Each row was made from one small tree. The marks that hang from a mark follow it in brackets, in the order of their numbers. Every link used is in the known rows. Write each row's tree.
Known rows
K149[K119 K710[K392[K736]]]: 0.16 1.03 -0.86 -4.23 -3.59 -4.41 1.95 2.49 -0.93 -2.37 1.92 -1.29 2.86
 -1.13 -1.92 -0.21 3.92
K392[K710[K119 K736]]: 1.87 4.13 -2.78 2.24 -0.24 -4.43 -2.87 -1.27 1.76 -2.18 0.01 -0.34 3.23
 1.41 0.41 -2.08 2.59
K149[K710[K392]]: 1.27 1.53 -0.20 -3.98 -2.38 -3.23 -0.19 2.66 0.30 -2.69 1.15 -0.46 0.02
 -0.12 -1.29 1.50 2.61
K736[K392[K710[K119]]]: 0.57 2.05 0.52 -0.44 -3.48 -3.52 -0.36 -0.85 1.36 -2.48 0.29 -0.40 2.44
 -0.20 -0.90 -1.03 1.59
K710[K119[K149 K985[K298]] K392 K736]: 0.33 4.17 0.28 -2.90 -2.43 -3.94 0.16 -0.35 2.95 -2.96 1.04 -1.25 0.67
 0.10 2.30 -2.54 3.36
K119[K710[K736]]: 0.13 1.32 -2.50 0.25 0.89 -0.07 -0.09 0.78 0.96 -0.17 0.00 -2.15 1.18
 2.85 -0.80 -2.85 1.10
K710[K119[K149] K392 K736]: 2.19 6.34 -0.95 -1.98 -0.94 -2.76 -0.67 -1.14 3.64 -2.03 -1.54 -1.94
 2.37 0.30 0.51 -2.56 1.07
K392[K710]: 0.05 0.97 -1.23 -0.09 -0.30 -1.34 -0.90 0.95 0.51 -1.42 0.00 0.31 1.30
 0.47 0.05 -0.21 1.90
K736[K392[K710[K119[K149 K985]]]]: -1.03 2.29 2.21 -3.52 -5.43 -1.66 0.36 -0.18 1.42 -2.21 0.99 -0.41 2.11
 -2.32 0.18 -1.71 2.36
K149[K710[K736]]: 0.69 0.95 -1.36 0.34 -0.84 -2.91 -1.79 0.25 -0.16 -1.05 1.71 -1.29 2.53
 0.45 -0.96 0.65 1.43
K149[K710]: -0.13 0.13 0.21 -0.67 -2.55 -1.99 -0.14 1.00 -1.03 -1.39 1.66 0.07 0.60
 -0.75 -0.78 1.96 2.16
K119[K149 K710]: -2.13 1.86 0.37 -1.79 -2.24 3.01 3.35 0.88 0.95 -0.24 -1.15 -1.50 0.39
 0.17 0.00 -1.42 1.44
K119[K149[K710[K736]] K985[K298]]: -2.83 -0.04 1.37 -1.75 -3.88 -1.81 1.07 0.50 -0.07 -1.72 3.34 -1.12 1.44
 -1.46 1.83 0.67 3.57
K392[K710[K119[K149 K985[K298]]] K736]: -1.74 2.14 2.02 0.03 -5.17 -4.36 0.32 -1.00 0.95 -4.46 1.51 0.67 3.51
 -2.03 2.56 -1.23 6.86
K710[K392[K736]]: 1.50 1.34 0.48 -3.25 -0.42 -2.74 -0.59 1.28 1.52 -2.63 -0.47 -0.87 1.94
 -0.02 -0.64 -1.04 2.07
K149[K119[K985] K710[K736]]: -1.08 -0.20 -1.92 -3.22 -2.66 -2.46 0.10 2.00 -2.13 0.51 4.23 -1.09 1.65
 -1.29 -0.74 -1.55 2.53
K710[K119[K149 K985[K298]] K736[K392]]: -1.54 1.82 2.09 -0.72 -4.27 -2.99 0.85 -2.53 1.98 -1.76 1.95 -1.91 2.53
 -1.02 1.59 -2.32 1.48
K119[K149 K710[K392[K736]] K985[K298]]: -2.86 0.67 2.17 -5.73 -4.29 -0.75 3.82 2.95 1.57 -3.64 1.30 -1.52 0.20
 -0.15 1.43 -2.37 5.92

Which tree is each row?
3.45 5.04 -2.04 -1.09 0.31 -4.70 -2.24 -0.60 2.89 -2.28 -0.56 -1.29 1.39
 1.77 -0.10 -2.61 1.41
K710[K119 K392 K736]
-2.03 -0.71 -1.70 -4.49 -2.30 0.17 2.39 2.20 -0.69 1.29 2.81 -2.67 1.05
 0.63 -1.49 -5.02 1.14
K149[K119[K710[K736[K392]] K985]]
0.01 1.27 -0.11 0.74 -3.88 -6.10 -1.40 -0.52 -0.45 -2.93 3.95 0.06 0.90
 -0.03 1.19 0.06 4.89
K149[K710[K119[K985[K298]] K736]]
-3.17 -1.87 -1.32 -2.52 -2.58 -1.36 3.84 1.64 -0.72 0.16 3.60 -2.74 0.75
 1.69 -0.41 -4.09 2.15
K149[K119[K710[K736[K392]] K985[K298]]]
0.22 1.17 -2.30 -6.49 -2.52 -3.63 0.06 3.64 -0.83 -0.86 3.76 -1.61 1.02
 -0.58 -1.19 -2.02 3.08
K149[K119[K985] K710[K392 K736]]
-0.32 0.57 1.08 -0.51 -5.28 -6.37 -0.77 -0.79 0.07 -3.17 4.29 -1.01 1.99
 -0.29 0.06 -0.23 3.78
K149[K710[K119[K985[K298]] K736[K392]]]
-0.71 0.05 -1.62 -1.66 -2.90 -3.15 1.40 0.32 -0.93 0.12 2.78 -2.94 4.04
 -0.26 -2.57 -0.87 0.17
K149[K119 K710[K736[K392]]]
-1.10 1.74 1.11 -1.91 -3.44 -0.79 0.69 -0.63 1.20 -0.89 0.72 -2.88 4.27
 -1.50 -1.22 0.46 -0.10
K119[K149[K710[K736[K392]]]]
1.41 2.68 -2.92 -3.03 1.13 -1.26 -0.11 2.48 2.31 -1.44 -0.45 -2.62 0.55
 3.55 -1.28 -3.33 1.56
K119[K710[K392 K736]]
-3.58 -2.07 -0.99 -2.23 -2.90 -0.24 4.77 2.50 -1.92 0.08 3.24 -0.56
 -1.86 0.91 0.74 -2.66 3.75
K149[K119[K710 K985[K298]]]
1.44 2.55 -0.07 0.29 -3.86 -5.33 -1.52 -1.53 0.73 -2.36 2.01 -1.70 3.56
 -0.16 -1.56 -0.18 1.68
K149[K710[K119 K736[K392]]]
2.71 3.79 0.63 -1.77 -2.22 -5.14 -0.95 -0.39 1.97 -3.87 -0.50 -0.15 1.90
 -0.30 -0.09 -1.68 3.74
K710[K119 K392[K736]]
0.70 1.64 0.81 -2.29 -4.96 -5.04 -2.13 -0.25 0.05 -2.19 3.52 -1.02 2.21
 -1.31 -0.90 -1.00 2.92
K149[K710[K119[K985] K736[K392]]]
-0.28 3.04 1.76 -2.61 -3.90 -1.44 -0.63 -1.99 1.95 -0.65 1.14 -1.87 2.88
 -2.02 0.46 -3.21 0.51
K710[K119[K149 K985] K736[K392]]
-2.08 1.25 2.41 -1.73 -5.76 -3.02 1.70 -0.65 1.42 -3.21 1.74 -0.41 1.84
 -1.40 1.14 -0.90 3.23
K736[K392[K710[K119[K149 K985[K298]]]]]
1.69 3.22 -1.25 1.58 -2.51 -5.04 -2.12 -1.22 0.24 -2.13 1.65 -0.58 2.54
 0.17 -0.44 0.06 2.83
K149[K710[K119 K736]]
-1.88 -1.13 -0.29 -4.28 -4.41 -1.55 1.76 2.68 -3.08 0.20 4.13 0.28 -0.28
 -2.34 -0.58 -0.22 3.23
K149[K119[K985] K710]
-0.85 3.08 -0.55 -7.26 -1.59 1.31 0.94 3.37 2.39 -1.03 0.38 -2.55 0.11
 0.59 0.17 -4.26 2.65
K119[K149 K710[K392 K736] K985]
